Each row was made from one small tree. The marks that hang from a mark follow it in brackets, in alphabetical order. Every link used is in the known rows. Write each row's tree.
Known rows
nenu{komis}: -3.76 0.77 2.09 0.39 2.83 -3.17 2.82 2.56 0.03 1.42 -3.73 -0.94 -4.15 0.06 -2.78 2.39 0.74 -0.08 -6.96 -0.92 3.12 2.61
vare{lozad{komis}}: -5.23 -0.01 2.16 1.97 3.63 0.82 1.75 4.70 -0.88 2.81 3.15 2.27 -2.33 0.59 -4.24 5.33 2.39 -1.77 -1.47 -3.07 8.09 -0.64
lozad{vare{nenu}}: -6.74 -3.62 2.75 4.18 2.78 -2.13 1.26 -0.84 -3.62 4.28 -4.92 0.88 -4.89 -2.79 -3.14 2.15 2.87 -0.81 -4.00 0.27 5.26 4.68
fitu{nenu{komis} vare}: -4.08 -3.23 3.28 -1.00 4.67 -1.26 6.68 -2.99 -1.81 0.00 -2.85 0.89 -8.27 -2.54 1.06 -0.15 0.61 2.15 -3.13 -1.36 2.78 -0.08
vare{fitu}: -3.59 -1.18 5.28 1.10 3.18 0.41 2.07 3.47 2.51 5.80 -4.28 -3.64 -0.92 -2.16 -4.93 3.00 0.72 -0.24 -1.65 -5.41 8.30 4.40
fitu{nenu{belo buru lozad} vare}: -2.64 -5.05 2.52 -1.48 3.01 -1.06 8.51 -1.49 -4.20 -0.49 -2.19 2.92 -8.80 0.65 0.42 -3.66 0.12 0.86 -1.72 -0.54 -2.84 -3.28
komis{lozad}: -4.40 4.30 6.74 3.11 2.68 -1.34 4.32 3.01 -2.19 1.01 -2.33 2.62 -2.21 -1.00 -3.04 3.45 0.21 -1.42 -2.05 -2.00 6.50 0.70
nenu{buru fitu komis vare{lozad}}: -0.70 -3.77 -1.45 -0.55 2.03 -6.44 1.94 6.03 3.54 1.51 -1.69 -0.58 -1.10 1.76 -4.59 -5.06 2.42 -3.57 -4.05 0.36 -5.24 -1.32
belo{komis{lozad{vare{nenu{buru}}}}}: -5.45 3.22 2.49 2.08 3.33 -1.93 1.40 -1.53 -2.55 -1.73 -1.65 2.28 -3.84 -1.64 -1.81 1.37 2.88 -2.18 -2.46 0.32 3.25 -2.00
buru{nenu{lozad vare}}: -1.78 -2.38 2.08 2.29 -0.14 -2.60 3.63 1.19 -1.34 1.13 -2.72 2.57 -3.82 -0.41 -1.76 2.06 2.84 -0.98 -5.42 -0.63 -3.53 -1.38
vare{fitu lozad{komis} nenu{belo}}: -2.34 -3.79 -0.35 -2.58 1.70 1.65 -1.29 2.45 3.38 6.96 -0.94 0.95 -1.91 -0.79 -6.02 1.65 3.74 -3.08 1.91 -6.59 4.72 -0.55
fitu{nenu{buru komis vare}}: -2.77 -1.29 1.95 0.82 0.59 -3.66 4.63 -1.37 -1.44 0.24 -3.20 -0.35 -8.24 0.53 -2.07 -2.55 2.05 1.76 -6.82 1.25 -2.48 -0.66
buru{nenu{belo fitu komis vare{lozad}}}: 0.42 -4.64 -2.87 -4.03 -3.26 -5.20 2.07 2.09 3.79 2.31 -3.90 1.69 -1.11 0.18 -0.99 -2.69 4.13 -1.60 -3.52 -2.16 -6.71 -3.70
nenu{belo buru fitu lozad{komis} vare}: 0.50 -1.11 -2.91 -1.10 -1.93 -5.00 5.61 4.03 1.14 2.26 -0.17 0.54 -3.24 2.74 -1.90 -6.56 3.01 -4.94 -2.62 3.27 -6.76 -7.80
vare{fitu{nenu{belo}} lozad{komis}}: -3.00 -2.85 2.39 -3.32 2.43 2.31 2.49 2.20 2.91 4.76 2.56 0.41 -2.84 -1.06 -3.57 1.98 3.76 -0.64 2.19 -6.11 6.44 -3.18
lozad{komis vare{fitu{nenu{belo buru}}}}: -6.44 -1.82 1.22 2.40 2.32 0.34 3.63 -0.57 -1.41 3.07 0.10 0.39 -6.25 -1.49 -0.60 -0.05 4.87 -0.43 -1.62 1.48 5.57 -2.08
belo{komis{lozad{vare{fitu nenu}}}}: -4.73 2.87 3.69 0.38 3.79 -0.84 1.03 -1.56 0.69 0.18 -1.52 0.75 -2.15 -3.90 -1.93 2.50 3.55 -2.58 -0.57 -1.83 5.61 -1.58
lozad{vare{fitu}}: -6.40 -3.25 5.16 3.23 4.02 -1.07 2.76 2.23 0.52 4.38 -3.22 -1.71 -2.20 -3.32 -2.96 2.45 3.05 -1.02 -2.37 -1.52 7.85 5.07
lozad{vare{fitu nenu{belo buru komis}}}: -4.33 -5.21 -0.15 0.50 2.49 -3.07 0.74 0.51 0.33 3.61 -6.51 -0.39 -5.17 -1.03 -3.51 -2.61 3.65 -1.46 -4.10 0.06 -0.76 3.82
vare{fitu{nenu}}: -3.32 -2.20 5.64 -0.33 3.38 0.74 3.23 0.25 1.47 5.40 -3.50 -3.26 -3.08 -2.86 -3.59 1.70 1.39 1.43 -0.73 -5.40 7.07 1.89
belo{komis{lozad}}: -4.24 6.21 4.38 0.01 2.40 -1.08 2.72 -0.21 -0.40 -1.24 -0.58 0.70 -1.83 -1.98 -1.62 3.87 1.36 -1.50 -2.03 -2.29 6.37 -2.77
buru{nenu{belo fitu lozad{vare}}}: -2.13 -5.00 -1.08 -1.51 0.37 -3.97 3.83 1.70 -1.41 2.43 -3.63 2.49 -1.37 -0.39 0.09 -1.56 3.75 -2.13 -2.52 -0.12 -4.75 -3.95

Which tree is each row?
-2.93 -2.76 1.17 2.81 4.41 -1.83 1.48 1.85 -4.34 2.94 -4.64 1.56 -5.12 1.60 -5.87 -0.09 0.46 -1.86 -4.59 -0.85 -1.97 1.44
vare{nenu{buru lozad}}
-4.97 0.48 4.44 3.35 3.80 -3.18 2.71 1.13 -2.25 2.42 -3.42 3.41 -1.98 -2.97 -2.54 0.43 2.61 -3.33 -0.38 0.15 4.26 0.45
komis{lozad{vare{nenu{fitu}}}}
-1.09 1.72 3.17 2.18 2.17 -4.40 3.42 4.01 3.48 -0.96 -3.67 0.31 -3.92 0.32 -4.26 -3.18 1.97 -2.67 -5.01 0.61 -2.88 0.55
nenu{buru komis{lozad} vare{fitu}}
-2.13 -1.25 -1.55 0.03 4.22 -5.48 2.33 5.11 0.31 1.86 -4.97 -2.28 -1.97 2.00 -3.23 -3.98 0.52 -1.39 -5.09 0.41 -2.07 -0.41
nenu{buru fitu komis}
-1.59 -4.66 0.39 0.48 -0.71 -3.11 1.39 2.83 1.66 3.89 -2.86 1.15 0.38 -1.35 -2.40 0.16 3.27 -1.28 -1.57 -3.35 -1.10 -1.67
buru{nenu{fitu vare{lozad}}}
-3.85 -5.35 3.25 -2.32 6.09 -1.01 5.34 -0.64 -0.74 -0.42 0.27 2.67 -6.91 -1.77 -0.21 0.58 1.31 1.11 -1.16 -3.00 2.49 -0.70
fitu{nenu{komis} vare{lozad}}
-0.74 -2.45 -1.41 -0.20 -0.94 -5.09 1.95 0.94 2.34 2.41 -5.20 -0.16 -1.70 -1.35 -0.57 -1.40 3.20 -0.77 -5.31 -0.56 -4.22 -1.73
buru{nenu{fitu komis vare}}
-1.73 -2.61 0.28 -0.13 -2.68 -1.58 2.58 4.46 3.56 3.26 -0.55 0.27 -3.24 2.00 -4.91 -2.80 3.28 -2.44 -1.58 -2.10 -0.30 -1.38
nenu{belo buru vare{fitu lozad{komis}}}
-2.66 -1.57 1.85 -0.67 5.65 -2.84 5.36 0.55 -3.82 -1.18 -1.14 1.25 -7.84 2.22 -2.20 -1.37 1.28 0.34 -6.04 0.98 -4.10 -2.74
fitu{nenu{buru komis lozad}}
-0.33 -3.21 -2.21 -4.20 -4.27 -3.52 1.34 0.23 3.51 2.46 -2.61 0.76 0.08 -1.28 -0.76 -1.57 4.34 -1.59 -1.10 -3.58 -3.58 -5.66
buru{nenu{belo{komis} fitu vare{lozad}}}
-1.39 -4.44 0.47 -5.42 1.58 0.65 -1.88 0.94 4.87 5.64 -2.72 -0.85 -0.51 -1.80 -6.06 1.07 3.23 -2.51 1.68 -8.57 3.10 0.02
vare{fitu lozad nenu{belo{komis}}}
0.83 -0.35 1.78 -5.17 -2.24 -2.60 4.23 0.27 5.89 1.72 -0.82 -2.17 -2.61 -1.53 -2.33 -1.32 3.48 -3.59 -2.43 -2.18 -2.41 -3.94
nenu{belo{komis} lozad vare{fitu}}
-1.05 -1.51 0.04 -2.28 -4.83 -1.63 1.72 -2.06 3.52 2.22 -4.91 -0.90 -2.53 -2.20 -0.58 0.29 4.08 0.34 -3.32 -3.81 -1.41 -2.51
buru{nenu{belo{komis} vare{fitu}}}
-3.45 -2.88 3.08 3.93 0.35 -2.92 2.54 4.76 -0.51 1.88 -1.47 1.20 -3.38 1.84 -5.86 -0.33 1.77 -1.42 -4.10 -1.14 0.33 2.19
nenu{buru vare{lozad}}
-2.27 -1.37 -1.39 -1.62 -1.96 -3.08 2.47 0.18 -0.68 0.82 -5.82 1.73 -4.36 0.83 -0.30 0.68 2.29 1.29 -6.88 -1.69 -3.06 -0.83
buru{nenu{belo komis}}
-5.05 -5.47 1.40 2.00 1.63 -1.74 0.95 0.40 -0.73 5.20 -6.43 -0.47 -4.36 -1.57 -4.10 -1.83 3.36 -1.21 -2.61 -0.97 1.79 4.15
lozad{vare{fitu nenu{belo buru}}}
-4.08 -2.35 3.42 0.44 6.02 1.09 7.89 -2.07 -3.67 0.09 1.75 3.11 -8.34 -2.03 1.31 1.23 1.29 0.06 -0.67 -0.27 3.52 -4.43
fitu{nenu{lozad{komis}} vare}
-2.96 -0.75 -0.11 0.66 2.98 -4.62 2.44 1.80 -0.58 0.01 -3.82 3.17 -1.03 -1.40 0.30 -0.37 3.40 -1.64 -3.28 0.28 -2.41 -2.99
buru{nenu{fitu komis{lozad{vare}}}}
-5.05 0.10 5.94 3.55 4.47 -1.30 2.30 1.19 -0.78 2.69 -3.37 2.66 -2.38 -3.55 -3.40 1.75 2.78 -2.89 -0.11 -1.56 5.75 2.43
komis{lozad{vare{fitu nenu}}}
-3.14 1.43 1.59 1.46 1.99 -2.80 2.46 1.26 -1.84 -1.25 -4.08 3.86 -3.38 -0.09 -0.76 2.63 2.04 0.15 -5.45 -1.19 -1.11 -1.27
buru{nenu{komis{lozad}}}
-4.38 -2.02 -1.19 3.55 6.56 -3.52 4.22 5.17 -3.10 1.35 1.67 1.44 -2.51 1.56 -1.79 -2.78 3.34 -4.76 -2.24 4.52 -1.45 -5.10
nenu{buru fitu lozad{komis vare}}
